Each row was made from one path, in order. Every step used is in the known rows, and no mark comes twice. Write each row's path.
Known rows:
d v: [-0.24  0.05  0.20  0.16  0.14  0.19  0.04 -0.03  0.17 -0.06  0.09  0.05
  0.10  0.19 -0.09  0.15  0.06 -0.06  0.15  0.24 -0.07  0.38 -0.31]
q v a: [-0.17  0.25  0.15  0.25  0.19  0.08 -0.21  0.29  0.37 -0.17  0.01  0.01
  0.06  0.10 -0.49  0.20 -0.06 -0.02  0.18  0.19 -0.24  0.52 -0.37]
d v a w b: [ 0.02 -0.02  0.63  0.16 -0.08  0.05  0.24  0.02 -0.08  0.13  0.14  0.09
  0.18  0.46 -0.20 -0.05  0.15 -0.09  0.17  0.01 -0.30  0.39 -0.10]
a v q: [-0.24  0.26  0.05  0.27  0.23  0.25  0.20  0.21  0.38 -0.12  0.10  0.07
  0.01  0.28 -0.20  0.07  0.03 -0.26  0.35  0.32 -0.40  0.20  0.08]
a v b w r: [-0.08 -0.05  0.07  0.31  0.19  0.47 -0.03 -0.14  0.07 -0.09  0.28  0.39
 -0.26  0.79 -0.13  0.11  0.11  0.31 -0.11 -0.21 -0.42  0.06 -0.06]
q v b: [-0.04  0.09  0.20  0.30  0.18  0.28 -0.08  0.27  0.45 -0.16  0.20  0.19
 -0.06  0.13 -0.29  0.19  0.02 -0.06  0.03  0.18 -0.32  0.58 -0.08]
r w a v b: [ 0.16  0.14  0.26  0.25  0.26  0.07  0.04 -0.12  0.18 -0.10  0.22  0.12
 -0.19  0.46 -0.35 -0.02  0.30  0.33  0.27 -0.06 -0.22  0.39  0.02]
b w r: [-0.10  0.09 -0.13  0.32  0.11  0.30 -0.18 -0.13  0.10 -0.04 -0.02  0.47
 -0.04  0.44 -0.18  0.04  0.08  0.32 -0.16 -0.17 -0.05 -0.02 -0.38]
v x: [-0.02  0.49 -0.01  0.35  0.12  0.15  0.20 -0.03  0.50 -0.08  0.00  0.25
  0.10  0.01 -0.36  0.05  0.19  0.01  0.14  0.49 -0.23  0.31 -0.11]
v b w: [ 0.08  0.12  0.16  0.30  0.15  0.24 -0.05 -0.01  0.11 -0.15  0.19  0.32
 -0.05  0.45 -0.28  0.13  0.09  0.14 -0.07 -0.05 -0.21  0.07  0.00]
q v: [-0.18  0.16  0.05  0.20  0.26  0.20 -0.25  0.20  0.45 -0.04  0.07  0.21
 -0.03 -0.01 -0.21  0.23  0.01  0.00  0.21  0.30 -0.12  0.54 -0.24]
b w r v: [-0.08  0.19 -0.19  0.38  0.19  0.37 -0.21 -0.40  0.07 -0.18 -0.03  0.39
 -0.13  0.45 -0.08  0.19  0.17  0.51 -0.06 -0.34  0.13  0.07 -0.33]
r v x: [-0.03  0.59 -0.03  0.39  0.19  0.22  0.18 -0.31  0.46 -0.21 -0.01  0.17
  0.01  0.03 -0.27  0.19  0.30  0.18  0.24  0.32 -0.05  0.39 -0.01]
w r v: [-0.03  0.33 -0.21  0.45  0.15  0.29 -0.13 -0.23  0.26 -0.26 -0.07  0.33
 -0.03  0.20 -0.17  0.10  0.19  0.27 -0.02 -0.09 -0.01  0.29 -0.43]
b v a: [-0.15  0.20  0.28  0.16  0.16  0.05 -0.14  0.05  0.19 -0.23  0.02 -0.07
 -0.01  0.27 -0.55  0.33 -0.01  0.03  0.20  0.20 -0.09  0.26 -0.40]
q v a w: [-0.22  0.23  0.34  0.19  0.20  0.16  0.06  0.18  0.21  0.13  0.07  0.16
  0.00  0.19 -0.29  0.27  0.03  0.10  0.39  0.21 -0.26  0.41 -0.11]
q v r: [-0.18  0.28 -0.05  0.31  0.32  0.26 -0.09  0.16  0.56 -0.21  0.09  0.27
 -0.03 -0.05 -0.16  0.18 -0.08  0.01 -0.08  0.21 -0.25  0.34 -0.38]
r w a: [ 0.14  0.30  0.08  0.27  0.20 -0.13 -0.11 -0.16  0.20 -0.02 -0.05  0.19
  0.03  0.11 -0.39 -0.08  0.29  0.33  0.20 -0.01  0.16  0.27 -0.32]
a w b: [ 0.21  0.12  0.35  0.20 -0.03  0.09  0.06  0.05  0.15  0.18  0.11  0.50
  0.08  0.20 -0.12 -0.09  0.19 -0.02  0.20  0.19 -0.25  0.32  0.04]
d v r w b: [ 0.21  0.08  0.16  0.25  0.08 -0.02  0.06 -0.18  0.13 -0.12  0.14  0.14
  0.19  0.37 -0.02 -0.11  0.25  0.08 -0.37 -0.23 -0.03  0.18 -0.33]
p v x: [-0.09  0.36  0.16  0.19  0.23  0.33 -0.01 -0.15  0.62 -0.05  0.09  0.07
  0.00  0.09 -0.38  0.15  0.26 -0.08  0.35  0.30 -0.12  0.33  0.03]

Which path is each row?
[-0.25  0.13  0.21  0.28  0.13  0.27  0.05  0.14  0.20  0.11  0.00  0.30
 -0.02  0.32 -0.30  0.17  0.04  0.19  0.13 -0.03 -0.28  0.34 -0.33] -> q v a w r
[ 0.04  0.04 -0.02  0.42  0.08  0.34 -0.03 -0.05  0.10 -0.18  0.13  0.44
 -0.06  0.58 -0.28  0.02  0.10  0.26 -0.32 -0.30 -0.24  0.01 -0.20] -> v b w r
[-0.01  0.39  0.13  0.22  0.29  0.03  0.22 -0.37  0.37  0.07  0.13  0.13
 -0.13  0.29 -0.38 -0.02  0.42  0.35  0.42  0.27 -0.10  0.38  0.05] -> r w a v x
[-0.10  0.30  0.00  0.36  0.16  0.37  0.13 -0.29  0.13  0.00 -0.05  0.45
 -0.09  0.26  0.01  0.17  0.27  0.38  0.20 -0.09 -0.01  0.18 -0.17] -> a w r v
[ 0.05  0.21  0.15  0.46  0.11  0.43  0.29 -0.22  0.10 -0.09  0.06  0.44
 -0.12  0.42 -0.08  0.15  0.28  0.32  0.04 -0.23 -0.22  0.23  0.01] -> a w r v b
[-0.19  0.00  0.17  0.15  0.32  0.27 -0.18 -0.28  0.09  0.05  0.21  0.27
 -0.29  0.41 -0.22  0.07  0.08  0.34  0.44  0.04 -0.13  0.25 -0.06] -> b w a v
[ 0.07  0.38  0.00  0.17  0.37  0.21 -0.20 -0.17  0.43 -0.18  0.06  0.09
 -0.03  0.24 -0.16  0.16  0.24  0.22 -0.03 -0.20  0.11 -0.06 -0.28] -> p v r w
[ 0.28  0.24  0.06  0.22  0.18  0.04 -0.03 -0.12  0.27 -0.11  0.21  0.28
 -0.05  0.47 -0.06 -0.07  0.23  0.21 -0.18 -0.04 -0.27  0.12 -0.15] -> a v r w b
[-0.19  0.20  0.49  0.09  0.19  0.14  0.11 -0.05  0.05  0.06  0.09  0.07
 -0.08  0.35 -0.39  0.39  0.06  0.12  0.43  0.21 -0.12  0.16 -0.13] -> b v a w
[-0.05  0.39  0.31  0.24  0.10  0.09  0.19  0.10  0.09  0.04  0.00  0.21
  0.08  0.25 -0.34  0.12  0.09  0.09  0.33  0.20 -0.24  0.14 -0.16] -> v a w
[-0.01  0.30  0.02  0.15  0.35  0.09 -0.06 -0.25  0.25 -0.20  0.08  0.11
 -0.09  0.27 -0.22  0.33  0.14  0.31 -0.13 -0.01  0.14 -0.05 -0.35] -> b v r w
[ 0.08  0.03  0.27  0.36  0.17  0.18 -0.03 -0.10  0.10 -0.11  0.19  0.30
 -0.12  0.34 -0.46 -0.07  0.12  0.24  0.05 -0.17 -0.14  0.24 -0.05] -> v b w a
[-0.08  0.24  0.13  0.29  0.30 -0.01  0.19 -0.04  0.26 -0.04  0.04 -0.01
 -0.05  0.33 -0.35 -0.10  0.25  0.05  0.42 -0.01 -0.11  0.23  0.06] -> r w a v q
[ 0.01  0.06  0.31  0.32  0.18  0.23  0.11  0.02  0.28 -0.14  0.27  0.16
 -0.20  0.30 -0.39 -0.07  0.12  0.05  0.32  0.15 -0.45  0.53 -0.03] -> w a v b
[-0.11  0.19  0.05  0.29  0.10  0.31  0.16 -0.03  0.16  0.15 -0.03  0.53
  0.00  0.27 -0.09  0.02  0.15  0.20  0.10  0.08 -0.20  0.12 -0.25] -> a w r
[ 0.02  0.41 -0.08  0.20  0.38  0.17  0.03 -0.16  0.31 -0.16  0.15  0.17
 -0.10  0.39  0.00  0.17  0.20  0.34 -0.01  0.10 -0.17 -0.01 -0.23] -> a v r w
[ 0.01  0.23  0.13  0.22  0.36 -0.01 -0.03 -0.32  0.24 -0.16  0.07  0.09
 -0.16  0.16 -0.41  0.11  0.16  0.37  0.00 -0.12  0.19  0.09 -0.43] -> b v r w a
[-0.18  0.14  0.08  0.26  0.37  0.31 -0.04 -0.29  0.21 -0.10  0.24  0.32
 -0.28  0.37 -0.18  0.01  0.00  0.37  0.13 -0.04 -0.26  0.03 -0.20] -> b w a v r
[-0.06  0.30 -0.09  0.45  0.11  0.23 -0.19 -0.33  0.00 -0.29 -0.07  0.20
 -0.05  0.56 -0.34  0.18  0.16  0.49 -0.11 -0.44  0.01  0.03 -0.45] -> b w r v a
[-0.30  0.06  0.31  0.27  0.00  0.26  0.33 -0.07 -0.08  0.11  0.00  0.12
  0.11  0.50 -0.19  0.10  0.13  0.14  0.06 -0.10 -0.22  0.17 -0.40] -> d v a w r
[ 0.40  0.22  0.10  0.20  0.01 -0.16 -0.24  0.00  0.18 -0.02  0.03  0.33
  0.16  0.29 -0.24 -0.11  0.31  0.14 -0.08 -0.02  0.02  0.28 -0.16] -> r w b
[-0.22  0.20  0.18  0.21  0.27  0.28  0.14 -0.42  0.28  0.10  0.23  0.25
 -0.25  0.38 -0.35  0.03  0.21  0.31  0.43  0.24 -0.23  0.27  0.13] -> b w a v x
